What can hang from each mark
Z_485: Z_230 Z_789
Z_230: Z_33 Z_533
Z_474: Z_533
Z_33: Z_230 Z_299 Z_549 Z_585
Z_299: Z_33 Z_985
Z_86: Z_33

Every row comes from one small tree of marks. The marks that hang from a mark follow it in brackets, in the order of their numbers. Every link used is in the known rows. Which tree was each row made from?
Known rows
Z_485{Z_230{Z_533}}: [ -3.7   6.3   2.1  -5.8 -13.1  -8.1   0.7  21.6   7.5  -0.1  36.5  -2.2
 -26.5  16.0 -30.3  -1.0 -25.7  17.2  36.2  39.4]
Z_33{Z_299}: [ -3.4   3.4   2.8 -17.8 -21.1   8.2  29.8  -5.7  22.8  11.6  43.8  -3.7
 -21.9  12.2 -32.6   3.7 -22.2  -0.2  15.0  15.0]
Z_86{Z_33{Z_230{Z_533} Z_549 Z_585}}: [-18.5  10.8  -2.8  -2.8  22.2  -4.8  39.2  -5.9  44.1   8.0  24.4   1.0
 -14.2  22.0 -36.4   7.0  19.5   6.3  34.4  19.2]
Z_299{Z_33}: [  9.0   4.2  22.3 -16.5 -20.1  -9.1   3.3   1.2  18.4   0.5  33.3   1.0
 -16.0  -4.3 -32.3  -2.2 -15.5  10.4   2.8  26.3]
Z_86{Z_33{Z_299{Z_985} Z_585}}: [-11.1  -1.6   3.7 -20.1  -3.3   7.9  33.2   2.4  33.5   1.0  29.6  -5.2
 -15.4  20.8 -36.7   8.6  17.1   1.3  25.8  17.9]
Z_485{Z_230}: [ -3.7  -6.2  11.1  -5.7 -11.5  -2.6   2.1  15.3   8.8  -7.0  29.1  -6.7
 -31.3  19.4 -27.7  -1.2 -22.0  21.5  34.8  36.1]
Z_299{Z_33{Z_230 Z_549 Z_585} Z_985}: [  8.8   0.4  14.2  -9.2  -8.8 -27.1  -2.5   1.8  45.6  -9.8  44.6   6.4
 -22.8   7.6 -48.9  14.5  12.0   6.9   1.2  24.6]
Z_230{Z_533}: [ -4.3  16.4  -4.2  -8.4 -10.3  -8.5  12.3  11.0  11.5  10.5  41.2   4.9
 -19.0   3.7 -26.0  -7.6 -27.0   7.8  17.3  25.7]
Z_485{Z_230{Z_33{Z_549} Z_533} Z_789}: [  3.0  20.4  12.2  -8.8 -12.8   6.9  10.6  27.8   3.5   6.9  51.1  -7.9
 -32.8  28.0 -38.6   7.2 -27.4  25.5  36.8  57.7]
Z_485{Z_230 Z_789}: [ -6.7  -2.1  24.7  -1.3 -14.5  -0.2   5.4  21.2   0.5  -7.5  37.2 -11.4
 -40.0  26.9 -31.3   9.6 -18.5  36.7  40.6  60.9]
Z_485{Z_230{Z_33 Z_533}}: [  5.7  12.2   3.7 -16.1 -13.1  -0.6   3.3  27.2   4.8   2.8  41.0  -3.5
 -25.5  18.0 -29.4  -4.7 -29.5  16.9  31.6  35.7]
Z_230{Z_33}: [  8.9   8.0  12.5 -21.7  -7.5   8.9  18.1   9.9   9.8   6.4  37.3  -3.3
 -24.1  10.1 -20.1 -13.8 -26.0  14.1   9.7  17.3]
Z_86{Z_33{Z_549}}: [-11.8   6.0   5.4  -9.9   5.1  11.1  36.2  -6.5  28.2   4.8  23.5  -6.4
 -16.8  11.2 -29.5  -4.4   0.0   1.3  22.5  19.0]
Z_485{Z_230{Z_33{Z_299 Z_549} Z_533}}: [  6.1  18.3  -4.5 -18.1 -16.3   8.8  14.6  18.2  15.6  12.0  48.6  -4.1
 -22.6  22.3 -40.0   2.2 -31.4   3.8  30.7  29.4]
Z_33{Z_230}: [ -7.4  -1.9  13.4  -1.4   2.5 -22.8  19.2  -3.6  25.5  -4.0  35.5  -2.3
 -32.1   8.4 -20.2   0.5  -7.6  24.4  19.6  23.5]
Z_230{Z_33 Z_533}: [  9.6  25.4  -0.9 -21.9  -9.9   1.7  15.6  18.6   8.3  15.1  48.1   2.6
 -17.4   6.0 -24.6 -14.0 -31.6   7.7  11.7  21.5]
Z_230{Z_33{Z_299 Z_549 Z_585} Z_533}: [  4.6  30.8 -17.1 -22.3  -3.6  18.0  33.6   6.0  31.3  31.1  51.4   8.0
  -8.7  25.3 -45.4   1.7 -21.6 -11.1  18.7   9.3]
Z_299{Z_33{Z_549}}: [  8.2   9.7  15.1 -12.7 -15.9  -2.8   9.7  -5.9  28.1   6.9  35.3   2.7
 -13.9  -0.6 -40.1  -0.3 -17.0   0.5   2.1  22.2]
Z_299{Z_33{Z_230{Z_533} Z_585} Z_985}: [ 10.4   4.0  14.6 -13.3 -15.0 -36.7 -10.0  14.2  35.2 -11.6  47.8   7.7
 -21.1   2.0 -43.1  12.7  11.4  13.6   2.7  30.9]
Z_485{Z_789}: [ -7.2   3.2  22.8  -3.3 -10.3   1.7  17.9   8.0   5.2   1.0  39.4  -6.0
 -34.4  15.2 -25.7   2.7 -18.1  28.9  21.7  46.8]
Z_474{Z_533}: [ -2.5  -1.0  -4.8  -7.9  -4.6 -15.9  18.4  -1.8  -2.8   0.4  34.8   0.4
  -6.9  12.6 -17.5 -10.0 -24.3  22.8  21.4  27.6]
Z_86{Z_33}: [-11.1   1.0  12.5 -13.7   0.4   4.8  29.7   1.5  19.0  -1.2  21.9  -8.4
 -18.6   7.9 -21.5  -6.4   1.9  11.2  23.4  23.1]

Which tree is each row?
[  4.3  22.1  -5.1 -19.0   1.4   4.8  16.5  18.5  16.1  17.2  40.3   8.3
 -13.5  18.3 -30.1  -7.7 -18.6   8.2  20.2  17.9] : Z_230{Z_33{Z_585} Z_533}
[  2.9   4.7  26.4 -11.2 -14.1   7.4   7.9  27.1  -2.0  -4.1  42.2 -13.3
 -39.1  28.8 -29.9   5.1 -22.5  36.7  36.3  58.0] : Z_485{Z_230{Z_33} Z_789}
[ -5.7   2.7 -13.5 -11.1  -5.9  12.7  28.6  -7.4  48.0  13.6  45.0   5.6
 -19.0  32.0 -54.7  16.9  -1.8 -14.2  17.7   8.1] : Z_33{Z_299{Z_985} Z_549 Z_585}
[ -7.8  -5.4   1.1 -10.3  -3.0 -17.7  24.0  -2.4  46.8  -1.1  47.3   1.7
 -28.0  27.1 -42.0  22.4  14.5   9.9  22.8  15.5] : Z_33{Z_230 Z_299{Z_985} Z_585}
[-18.2   5.7   4.2  -7.0  17.4 -10.7  33.2   1.5  34.1   1.5  22.4  -0.6
 -15.9  18.3 -28.1   5.1  21.3  16.0  35.6  23.2] : Z_86{Z_33{Z_230{Z_533} Z_585}}
[-14.2   5.1  -9.5  -2.3  11.4   0.2  44.9 -22.0  59.6  18.6  40.3   5.1
 -20.0  35.6 -50.2  22.6   7.2  -3.2  30.1   6.2] : Z_33{Z_230 Z_299 Z_549 Z_585}
[ 13.5   9.1   7.8 -30.5 -22.3   9.3  20.7  11.0  16.9   6.0  53.3  -5.7
 -25.2  11.0 -29.6  -4.2 -23.1   3.7   3.7  14.7] : Z_230{Z_33{Z_299{Z_985}}}
[ -7.2  10.5  -3.6  -5.8  -4.7  -4.1  43.3 -21.9  48.3  15.6  51.3  -2.7
 -25.8  17.7 -42.2  15.0 -11.5  -3.6  17.9  11.3] : Z_33{Z_230 Z_299 Z_549}
[ -5.9  10.0  15.1  -2.0 -15.8  -5.0   4.1  27.6  -0.6  -0.6  44.8  -7.4
 -35.4  23.5 -34.3   9.7 -22.9  32.0  41.6  63.8] : Z_485{Z_230{Z_533} Z_789}
[  1.4  14.2   7.0  -5.4   1.2 -18.3  12.9  -6.6  43.6   9.8  36.1  10.4
 -11.6   9.7 -46.5  11.3   2.2   5.3  14.1  22.0] : Z_299{Z_33{Z_230{Z_533} Z_549 Z_585}}
[  3.8  13.4  -3.5 -22.0  -1.2  25.2  36.1  -3.0  33.1  21.7  40.8   2.1
 -15.6  29.4 -41.0   1.4 -15.8  -5.4  17.0   5.5] : Z_230{Z_33{Z_299 Z_549 Z_585}}
[-12.2   4.0  10.2 -16.5  -1.7  -3.6  43.9  -7.7  33.7   2.7  34.0 -11.1
 -20.4  11.2 -27.8   7.5  10.5   8.8  25.9  19.6] : Z_86{Z_33{Z_230 Z_299}}
[-11.9   3.6  -3.6 -15.9   1.6  14.4  39.5  -5.5  43.2   7.1  31.5  -3.6
 -14.1  24.5 -44.8  10.7  15.1  -8.2  24.6  13.7] : Z_86{Z_33{Z_299{Z_985} Z_549 Z_585}}
[  3.2  27.5 -12.3 -15.1   6.1  11.3  23.0  11.1  25.6  23.6  42.4  10.0
 -12.1  22.0 -38.3  -6.1 -21.0  -1.7  19.1  13.8] : Z_230{Z_33{Z_549 Z_585} Z_533}
[  9.1  23.2 -10.0 -28.0 -13.8   5.1  18.9  19.7  22.6  17.2  56.0   5.8
 -14.7  19.2 -39.8   1.5 -16.2  -2.2  13.7  15.7] : Z_230{Z_33{Z_299{Z_985} Z_585} Z_533}
[-16.7   2.8   1.4  -7.0  16.7  14.4  37.4  -6.6  36.4   6.8  15.9  -1.0
 -13.1  23.8 -35.2   0.8  12.8   2.3  31.0  16.0] : Z_86{Z_33{Z_549 Z_585}}
[  9.0  16.5   0.6 -24.9 -12.4  22.1  34.9  -2.8  25.3  19.6  48.4  -3.8
 -19.2  16.9 -35.6  -4.0 -28.5  -5.8   8.5   8.9] : Z_230{Z_33{Z_299 Z_549}}
[ 14.1  26.7  -6.0 -31.1 -24.5   2.0  18.1  19.8  14.8  14.9  63.9   0.2
 -18.5   6.6 -33.9  -3.7 -29.0  -2.3   5.1  19.2] : Z_230{Z_33{Z_299{Z_985}} Z_533}
[-15.8   0.5  -2.6   8.1  25.1  -9.0  29.9 -14.9  50.2   8.0  27.4   8.3
 -24.3  31.0 -39.6  11.4   8.0  11.2  30.5  13.3] : Z_33{Z_230 Z_549 Z_585}
[ -0.3  14.2  14.2  -9.7  -7.7   4.7   6.8  33.1   2.2   3.7  44.3  -5.1
 -31.6  34.1 -36.6   9.5 -17.4  32.6  43.6  58.1] : Z_485{Z_230{Z_33{Z_585} Z_533} Z_789}
[ 12.7  14.0   0.8 -26.7 -17.7  16.1  26.8   3.2  25.9  12.4  54.9  -3.7
 -23.3  14.7 -37.5  -2.2 -25.2  -6.1   2.6  10.6] : Z_230{Z_33{Z_299{Z_985} Z_549}}
[ -8.6   1.8  -9.7  -4.9   3.4  -8.1  33.0 -13.2  59.9   8.3  49.9   4.5
 -25.8  32.2 -53.0  25.5  12.1  -4.1  21.7   9.3] : Z_33{Z_230 Z_299{Z_985} Z_549 Z_585}
[-11.2   6.4 -13.6  -8.2   1.4  21.7  40.4 -16.5  47.3  23.8  35.5   6.3
 -13.4  34.9 -51.7  14.0  -6.9 -13.5  26.1   4.9] : Z_33{Z_299 Z_549 Z_585}
[ -1.2  19.0 -13.2  -9.3 -14.0 -18.3  30.1  -6.8  47.2  11.2  68.2   0.5
 -26.4  11.7 -48.0  18.1 -10.3  -8.4  10.4  17.1] : Z_33{Z_230{Z_533} Z_299{Z_985} Z_549}
[-17.6   5.7  -0.9  -9.9  13.6   6.1  50.9 -15.4  51.2  10.7  28.4  -4.1
 -15.1  27.1 -41.5  15.3  21.3  -0.4  33.5  12.0] : Z_86{Z_33{Z_230 Z_299 Z_549 Z_585}}
